Known rows, with every way that one mark hangs from another:
{J_757 {J_372 J_592}}: [  6  -6  -8   3   4   2  -3   3 -10  -6   1  11 -12  -7   3  -7  -2  -6
   3   3  11   2  -5   4   6   1]
{J_757 {J_372 J_592 J_910}}: [  8   5 -11   0   4  -2  -5  10  -9  -9   4  33 -23  -6   8  -6  -8  -3
   6   7   9  14 -12  10   7  -1]
{J_592 {J_574 J_987}}: [  4   4   3  -4  -1   7  -6   0   0   2   2  -7 -20   2   4   2  11   3
   1  -7   2 -11  14   2  -1  -6]
{J_574 {J_987 {J_372 J_592}}}: [  7   8  -4   0  -1   4 -14   7  -8   4  -4  16 -22  -1  23   4   7   5
  -3   4   4  -2   4  10  -3  -3]
{J_372 {J_182 J_688} J_757 J_910}: [ -4  15  10  -3  -4 -13  -1  -1  13  -4   5  -8 -11   2   8  -1 -12   3
  10  10  10  14  -8  11  -6  -4]
{J_987 {J_372 J_182 J_592 J_757} J_574}: [  5   8  -3   7  -9  -1 -15   0 -16  -4  -2 -13 -23   4  25   0   0  10
  -2  -2  15  17   1  16 -10  -4]
{J_648 {J_372 {J_182 J_688} J_592 J_910}}: [ 13  23   1   8   0  -9  -5   1   8  -2   8  16 -24  -4   8  -6 -12  -2
  14  16   4  23 -27  14   1  -4]
{J_910 J_372}: [  4 -13   4   0  -1   2   0   0   0   5  -2  16  -3   4  10   5  10   3
   1 -10  -5   0   2   7   0  -3]
{J_574 {J_182 J_688}}: [ -1   2  17   0  -2   1   3  -4   7  -2   1 -40 -10   0   2  -7   5  -2
   5   0   5   4   3  -1   0  -2]
{J_592 J_574}: [  0   2   1  -1  -2   3   0  -1   2  -1   4  -8 -10   4 -12  -3   3   2
   2  -9   5  -4   4   0   1  -5]
{J_592 {J_574 J_182 J_910}}: [  7  17   7  -4   0   0  -2   2  -2   0   6 -20 -16   3   7  -8  11   1
   8  -7   4   4   5   3  -4 -10]
{J_910 {J_372 J_182}}: [ 7 -9  9  4 -5 -1  0 -4  0  4 -1  2 -8  6 13 -1  8  8  1 -8 -4  6 -5 10
 -4 -4]
{J_757 J_372}: [  3  -9   0  -2   2   6  -1   0  -5 -11  -1  -7 -11  -4   2  -4   6  -5
   1   3   6  -3   2  -1   3   0]
{J_910 {J_372 {J_592 J_574} J_757}}: [  2 -10  -8   3   0  -6  -4  -1  -2  10   3  22  -5   5   3   4   6   1
   9 -16   8   0   7  14  -2  -8]
{J_592 {J_574 {J_910 J_372}}}: [  7   4   3  -5  -1   1  -3   3   3   5   5  17 -14   6   9   0  11   4
   7 -13   2  -2   3  10  -3 -10]
{J_987 {J_372 J_182 J_757} J_574}: [  2   5   6   2 -12   3 -12  -3 -12  -8  -3 -32 -21   7  24   3   8  10
  -4  -3  11  13   7  10 -13  -5]
{J_757 {J_372 J_910}}: [  5   1  -3  -5   2   2  -2   6  -4 -14   2  13 -22  -4   7  -3   0  -2
   3   6   4   9  -6   4   4  -2]
{J_182 J_688}: [ -6   0  11  -1  -2   0   1  -3  14  -1   2 -13  -4   0  -4  -2  -5  -3
   3   2   7  -3  -3   0   1   0]
{J_757 {J_372 J_182 {J_592 J_574} J_910}}: [ 12  11  -4   2   0  -2  -4   6  -8 -11   7  16 -35  -2   1 -14  -8   4
   7   2  14  16 -15  13   5  -6]
{J_688 J_182}: [  0  11  -6  -3   2   0   0   4  -3   1  -4 -55  -5   0   5  -5   3   1
  -2  -6  -1   7   7   2   3   1]
{J_648 J_372}: [ 9  4 -3  3  2  1 -3 -3  0 -2  1  0 -5 -3  2  3  8 -6  7  7 -5  4 -6  0
 -1 -2]
{J_574 J_592}: [  8   3  -6   1   2   0  -1   2  -3   8   0 -11  -2  -2   5   0  -3   3
  -3   0   6  -1  -2   5  -1   4]
{J_372 J_592 J_757}: [ -2   2 -13   3   3 -12  -4   1  -4   6   2  15   8  -3   4   2  -7  -4
   8   1  10   2   1   7  -2  -1]

Rows:
[  5  17 -10   0   1 -12  -4   6  -6   1   8   8 -17   2   3  -5  -4   1
  13  -3  11  18   2  13  -1  -9] -> {J_372 {J_592 {J_574 J_182}} J_757 J_910}
[ 14  18   0   4  -1  -5  -4   1   1  -6   4   9 -20   0  10  -1  -1   1
   9  14  -6  21 -19   8  -3  -5] -> {J_648 {J_372 J_182 J_910}}
[  6  -5  -2   6  -4  -8  -3  -4  -3   9   4  12  -9   6   6  -1   5   6
   9 -14   8   4  -1  17  -5  -9] -> {J_910 {J_372 J_182 {J_592 J_574} J_757}}
[ 12  21  10  -7  -1   4 -13   6  -8   0  -4 -16 -29   0  43   1  24   3
   2   6  -1   3  11   8 -12  -9] -> {J_574 J_182 J_910 {J_987 J_372}}
[  5   8  -6   3  -4   3  -9   5  -8   0   1  10 -21   3  -4  -5   2   5
  -1  -6  11   4  -5   8   0  -5] -> {J_987 {J_372 {J_592 J_574}}}
[  6  -7  -2   7  -2 -11  -3  -3  -4   9   1  16   0   4  16   2   1   4
   7  -7   5   8  -3  17  -5  -5] -> {J_910 {J_372 J_182 J_592 J_757}}
[ 11  16   8  -6  -5   8 -11   6  -7  -5   0 -19 -43   6  18  -3  19   9
   0  -5   1   7  13   9  -4 -11] -> {J_592 {J_574 J_182 {J_987 {J_372 J_910}}}}
[  6  15   3  -3  -7   7 -14   7 -10  -6  -2   0 -28   3  31   3   9   7
  -4  -1   7  11   4  10  -9  -6] -> {J_987 J_372 {J_574 J_910}}
[ 10  18 -16   3   4 -11  -8   4  -1  -1   9  26 -17  -1   0   3  -2  -5
  18   6   6  14  -8  13  -1  -9] -> {J_648 {J_372 {J_592 J_574} J_757 J_910}}
[ 13  21  -4   0   2  -3  -8  10  -6   3   6  15 -36   0  14  -6   1   6
   7  -3   3  14   3  14   3  -9] -> {J_372 {J_592 {J_574 J_182 J_987}} J_910}
[ 15  12  -5  11   0  -6  -5  -3  -5   1   4   8 -10  -4   7  -5  -3  -2
   9  10   0  14 -19   8  -2  -2] -> {J_648 {J_372 J_182 J_592}}
[ -6   4  13   0  -4  -9   0  -9  13   0   3 -33   1   1   3  -1  -5  -1
   8   6  12   1  -1   5  -8  -2] -> {J_372 {J_182 J_688} J_757}
[ 14  22  14  -6   3  -1  -7   3   6  12   1 -35 -25  -5  39  -2   9   0
   7   6  10  -3  10  10  -8  -2] -> {J_574 {J_182 J_688} J_592 J_910 J_987}
[  6   7   6  -4  -3  -7  -3  -2   3   5   6   4 -11   7  14   1  11   4
  11 -10   6   1   3  13  -9 -12] -> {J_592 {J_574 {J_910 {J_372 J_182 J_757}}}}
[ -2 -10  15   1  -5  -6   0  -9  12   4   1 -14  -2   6  12   3   5   3
   8  -5   6   2   2  12  -7  -5] -> {J_910 {J_372 {J_182 J_688} J_757}}
[  8   3   9   2 -10  12 -10   2 -17 -10  -5 -39 -30   6  24  -3  16   9
  -8  -8   4  16  12   5  -6  -5] -> {J_987 J_372 {J_574 J_182}}
[ 10   4   5  -7   2   1  -9   5   2   9   0  29 -16   0  40   9  18   3
   6  -2  -6  -6  10  13  -7  -8] -> {J_574 {J_910 J_372} J_987}
[  6   5  -5   5  -7   8 -13   6 -16  -3  -3   5 -28   2  19   0   1   8
  -7  -5  10  12   2  12  -2  -2] -> {J_987 {J_372 J_592} J_574}
[  5   5   7  -4  -3   3 -12   0 -10  -1  -7 -37 -19   2  30   5  24   2
   1   2   1  -1  22   5 -12  -7] -> {J_574 J_182 {J_987 {J_372 J_757}}}
[  2  -8  18   3  -6   0   2  -6  11   3   0  -7 -10   6  10  -2   4   6
   3  -7   1   3  -6  11  -2  -4] -> {J_910 {J_372 {J_182 J_688}}}
[ 13  17 -14   5   4  -7  -6   8  -3  -1   5  41 -17  -5   8   1  -6  -4
  12  12  -2  20 -18  11   3  -3] -> {J_648 {J_372 J_592 J_910}}
[  9   6  -7  -2   5   1  -6   6  -8  -5   6  15 -22  -5   4  -9   1  -5
   9  -1  15   1  -5   7   4  -5] -> {J_757 {J_372 {J_592 {J_574 J_910}}}}
[ 11  16  -8  -7   0  -1 -15   9  -6   5  -4   1 -26  -1  33  12   7   7
  -2   7   8   2   9  16 -10  -2] -> {J_574 J_592 {J_987 {J_372 J_757 J_910}}}
[  4  18   0 -10   1  -2 -16   6  -3   2  -2   8 -16  -1  38  11  17   0
   5   9   5  -6  13  10 -14  -8] -> {J_574 J_910 {J_987 {J_372 J_757}}}
[  7   9   5   2   0  -4  -3   4   2 -10   5  10 -30  -5   8 -13 -14   0
   8  11  15  17 -20  13   6  -1] -> {J_757 {J_372 {J_182 J_688} J_592 J_910}}
[  2  15 -14  -1  -1 -10 -11  10  -7  -2   1  32 -15   1  13   4  -5   4
   4   6  10  16  -7  15  -5  -5] -> {J_987 {J_372 J_592 J_757 J_910}}
[ 13  23   1   5  -8   1 -15   7 -16  -2   1   6 -33   3  36  -5  -1  11
  -2   1  13  21 -10  18  -9  -6] -> {J_987 {J_372 J_182 J_592} {J_574 J_910}}
[  7   7  -6   2   2   2  -8   4  -3   7   4  15 -20  -1   4  -2   1   2
   4  -6   7  -5   6   9   3  -5] -> {J_372 {J_592 {J_574 J_987}}}
